What can hang from each mark:
K900: K172
K924: K383
K303: K383
K383: K303 K659
K757: K172
K172: K659 K720 K757 K900
K659: K172 K383
K720: K172 K383

Known rows, with every way that one mark hangs from another:
(K924 (K383 K303 (K659 (K172 K720 K757)))): [  5.1  16.0  16.7 -11.9  16.6 -18.8 -23.9 -38.0  53.2   2.2   4.8  -4.6
  11.3  11.6   1.3  -8.9  14.6  -8.9  13.2]
(K172 K757 K900): [  5.7 -10.7  37.0  -9.3  12.3 -12.1  32.6 -43.5  28.8  18.4  10.7  -8.2
   4.6   2.5 -15.1 -24.6   3.0  -6.6  33.1]
(K659 (K172 K720) K383): [ 21.5  14.6  -7.8 -13.6  -1.4 -42.4   2.2 -41.6  58.7   0.9 -25.8   2.7
  40.5  11.8  -7.0 -27.4  37.4  29.0  23.6]
(K757 (K172 (K720 (K383 K303 K659)) K900)): [ 15.5 -11.4  10.7 -27.7  25.9  -3.2 -21.4 -30.9  52.9  18.2  -1.2   0.9
  24.1  -3.8 -14.5 -13.3   3.9   4.1  30.1]
(K924 (K383 K303 (K659 K172))): [ -0.8  27.0  26.1 -13.9  21.2 -16.1 -34.8 -37.8  51.5  -1.9  13.4   1.3
  18.7  10.8 -10.6 -11.5   8.5  -5.2  22.0]
(K757 K172): [  1.3   6.8  24.8 -14.2  25.9 -15.7 -12.0 -48.5  37.5  23.0  35.3   9.6
  49.5   3.4 -13.8 -36.9   5.4  12.3  25.7]
(K172 (K720 (K383 K659)) K757 K900): [ 21.8 -15.9  13.4 -19.5  21.6 -13.5  20.8 -37.9  46.0  11.7 -15.7 -14.0
  -7.7  -2.1  -8.8  -8.2   3.7 -14.7  20.1]
(K172 K659 (K720 (K383 K303)) K900): [ 13.0 -15.2  23.5 -23.9  22.2   2.7   2.1 -20.8  43.9   5.5 -34.5  -5.3
  -2.1   2.3 -19.9  -3.7  -2.2  -1.8  19.9]
(K900 (K172 K659 K720 K757)): [ 17.0 -11.5  25.9  -6.2  22.9 -25.3   2.0 -33.0  17.2  24.1  18.2  -7.7
  32.1  -0.5  -3.3 -15.0  30.2   5.4   2.3]
(K720 (K172 K659)): [  0.7   1.5  25.2   3.2  34.0  -5.9   9.2 -41.5  16.4  15.9  22.5   4.3
  44.0   5.6 -25.0 -24.3  16.1   8.8  14.7]
(K659 K172): [ -0.7  21.5  26.9  -2.2  13.8 -28.1   0.8 -51.9  44.9  15.7  10.5   7.0
  42.6  12.4 -13.0 -33.8   1.7  17.3  24.3]
(K757 (K172 K659 (K720 K383) K900)): [ 10.8 -13.4   7.2 -20.9  26.1  -5.5  -5.1 -28.5  34.6  16.6   1.4  -1.9
  33.9  -1.1 -18.9 -15.8  12.4   5.9  24.4]
(K172 (K659 (K383 K303)) K720 K757 K900): [ 23.3 -21.5  16.8 -20.0   1.1  -4.7  13.0 -17.5  32.7   3.8 -29.4 -18.6
   3.6  10.7  -3.4  -7.2  29.6  -6.1  20.6]
(K900 (K172 (K659 K383) K720)): [ 26.8  -3.4  13.7 -16.4  15.7 -32.4 -10.2 -25.9  27.4   8.4   0.8  -2.6
  41.6  -2.4 -14.6 -12.3  46.9  21.0  12.4]
(K924 (K383 K303 (K659 (K172 K757 K900)))): [  1.7  15.0  24.4 -12.1  16.4 -11.3 -21.8 -35.2  45.1   1.4   9.9  -5.8
   8.2   8.6  -9.6  -6.6  14.3 -12.8  26.3]
(K303 (K383 K659)): [ 21.7   0.1  37.1 -15.8  33.1 -16.2 -21.3 -36.1  48.3  -4.8  24.7   3.9
  22.6  12.6 -25.6 -13.3   3.1 -13.0   9.0]
(K383 K303 (K659 K172)): [  3.1  29.0  47.1 -15.7  19.6  -5.0 -45.4 -39.2  51.5  10.4  13.3   1.3
  33.2  16.3  -6.6 -19.0 -16.2  -3.7  24.3]
(K900 (K172 K720)): [ 19.0  -8.8  21.0 -12.0  16.5 -36.0   3.6 -38.6  39.6  21.9   9.7   5.6
  32.5  -9.2 -11.9 -17.5  24.5  25.5  17.0]
(K303 (K383 (K659 (K172 K720 K757)))): [ 25.1  -4.4  20.1  -7.6  26.4 -24.2 -14.5 -36.9  51.4   2.7  12.1  -0.7
  25.0  18.5 -10.8 -11.5  13.2 -11.1   1.9]
(K303 (K383 (K659 (K172 K720 K757 K900)))): [ 26.9 -12.3  19.1  -9.5  19.9 -20.1  -5.8 -31.7  50.0   1.1   7.2  -3.8
  19.2  14.6 -15.2  -5.3  14.8 -10.5  11.8]

Rows:
[ 16.9 -26.3  19.0 -11.7   0.9 -19.0  45.9 -38.2  42.1  17.4 -10.8  -9.9
  -1.4  -0.5  -2.3 -14.8   3.7   3.1  26.7] => (K172 K720 K757 K900)
[ 15.8 -10.8  24.5 -12.4  38.0 -15.6 -19.4 -31.2  27.4  25.7   1.8  -5.0
  17.3   0.8  -8.2 -14.1  34.4  -1.9  -4.4] => (K900 (K172 K659 (K720 (K383 K303)) K757))
[ 13.4   2.9   6.4 -22.9  33.7 -17.0 -22.1 -43.5  50.8  18.5  14.5   3.7
  38.8   0.8  -9.0 -24.4   4.2   6.5  16.1] => (K757 (K172 (K720 (K383 K659))))
[ 13.9 -15.7   1.4 -22.5  22.8 -14.6   2.7 -38.0  49.3  21.1  -2.3   4.4
  27.5  -6.5 -18.7 -20.7  12.0  14.3  30.5] => (K757 (K172 (K720 K383) K900))
[ 18.7 -14.6   7.8 -25.8   8.8  -3.4 -14.5 -18.7  37.0   9.3  -6.1  -3.6
  38.9   4.4 -12.9 -13.8  26.3  12.5  31.4] => (K757 (K172 (K659 (K383 K303)) K720 K900))
[  6.8 -16.2   6.5  -1.1  47.6  -5.1  23.9 -49.4  29.7  24.6  -1.7   0.3
   7.9  -5.0 -33.6 -22.9  33.3  -4.8  20.4] => (K720 (K172 K757 K900) K383)
[ 12.7   1.9  11.8 -26.1  34.7  -9.2 -34.0 -39.2  55.3  20.1   8.1   5.5
  33.3   1.9  -7.3 -22.3   3.3   4.0  14.9] => (K757 (K172 (K720 (K383 K303 K659))))
[  9.9 -14.6  13.2 -23.3  27.2   2.5 -17.5 -24.9  39.5  18.5  -4.3  -0.4
  28.6   0.8 -17.4 -14.0   8.2   4.0  22.8] => (K757 (K172 K659 (K720 (K383 K303)) K900))
[  1.1   4.8  13.8  -2.3  57.5  -4.4  -4.5 -45.1  25.5  15.1   6.5   7.0
  31.5   3.0 -35.9 -25.0  24.8  -0.2   6.1] => (K720 (K172 K659) K383)
[ 25.5 -13.7   9.7 -22.6  -3.6 -15.9  20.9 -17.0  35.9  -7.9 -28.7 -10.8
  20.0   3.5 -17.0  -5.6  23.2  11.2  30.4] => (K172 (K659 K383) K720 K900)
[ 17.4   7.9  27.9 -13.9  25.0 -25.7 -21.2 -31.0  17.2   8.8  18.5  -1.6
  46.9  -0.6 -25.1 -20.2  46.2  13.9  17.4] => (K900 (K172 (K659 K383)))
[  3.5  -9.1  42.7  -7.5  16.2   0.2  23.5 -32.3  10.1  12.5  15.3 -15.6
  13.9   8.6 -15.3 -17.8   2.1 -17.7  23.7] => (K172 K659 K757 K900)
[  3.4 -18.3  16.3  -4.6  48.4   7.2   3.5 -43.5  38.0  27.4 -11.7   2.0
  -2.4  -2.2 -31.0 -20.8  28.9  -6.4  19.5] => (K720 (K172 K757 K900) (K383 K303))
[  3.4  24.4  46.6 -11.4  22.0  -3.9 -39.4 -41.2  45.2  16.5  17.3  -4.0
  27.1  19.3   0.3 -20.8  -9.3 -14.1  16.6] => (K383 K303 (K659 (K172 K757)))
[ 12.7 -17.9   9.2 -19.2   8.7 -15.8  10.7 -35.1  44.2  21.5   8.3   2.6
  36.0  -5.0 -11.6 -20.0   6.5  20.0  36.2] => (K757 (K172 K720 K900))
[ 19.4   7.2  30.0  -9.9  29.9 -20.5 -25.9 -37.5  50.0  -2.2  21.0   4.7
  32.8  17.3 -23.1 -14.9   8.7  -6.3  10.0] => (K303 (K383 (K659 K172)))
[ 11.2  19.1  15.8 -10.1  10.1 -21.5 -22.2 -43.5  50.8  10.9 -12.4  -1.9
  29.3  21.5  -5.3 -35.1  41.4   6.0  18.9] => (K659 (K172 K757) (K383 K303))
[ 19.3 -17.6  21.1 -22.9  22.9  -3.7   5.5 -32.6  53.2  14.2 -23.9 -12.5
 -16.3   0.6  -6.9  -6.0   1.4 -16.6  19.3] => (K172 (K720 (K383 K303 K659)) K757 K900)
[ 10.9  11.5  29.5 -10.6  21.3 -15.1  -0.7 -38.0  16.8   3.6  11.3 -12.6
  27.5  17.8  -8.7 -29.8  29.8 -14.1   7.9] => (K172 (K659 K383) K757)
[ 12.7  16.9  22.8  -8.0  13.7 -24.6  -6.6 -46.2  44.5  12.3  16.0  -8.7
  35.3  13.1   4.6 -17.5  -4.4  -4.9  15.4] => (K383 (K659 (K172 K720 K757)))
[ 10.4  15.1  35.3 -13.0  14.8  -8.7 -31.4 -37.7  54.1  16.7   3.3  -5.2
  23.2  17.3   8.7 -14.5 -10.5  -7.3  13.3] => (K383 K303 (K659 (K172 K720 K757)))
[ 12.1   3.7  34.3 -15.4   7.6  -4.2 -20.2 -31.5  51.7  14.4  -3.8  -8.8
  16.0  12.6   2.5  -7.4  -8.5  -8.6  26.1] => (K383 K303 (K659 (K172 K720 K757 K900)))
[  1.2   3.7  24.5   0.0   7.3 -20.3  20.0 -47.9  35.0  21.4   6.6  -4.1
  26.2   9.7 -11.2 -27.8   9.7   3.9  32.2] => (K659 (K172 K757 K900))
[ 10.6  18.7  34.9 -16.7  12.1  -9.0 -36.7 -34.9  59.5  10.4  -1.0   0.2
  29.0  14.8   2.0 -12.9 -15.2   1.7  19.7] => (K383 K303 (K659 (K172 K720)))
[  5.7 -19.9  18.4   5.0  24.0  -7.1  37.1 -45.9  22.4  24.9  14.6  -2.0
  21.4  -2.6 -23.1 -22.2  23.9   4.2  29.6] => (K720 (K172 K757 K900))
[ 12.2 -14.7  10.7   0.2  22.6  -3.7  22.9 -33.1   9.5  11.4   6.6  -9.9
  30.5   4.4 -26.8 -18.2  46.4  -2.0  25.4] => (K720 (K172 (K659 K383) K757 K900))
[ 17.6   2.7  27.9  -9.0  27.0 -24.3 -14.8 -33.5   9.6  14.9  23.4  -9.5
  40.4   3.8 -16.3 -22.7  53.9   0.3  10.1] => (K900 (K172 (K659 K383) K757))
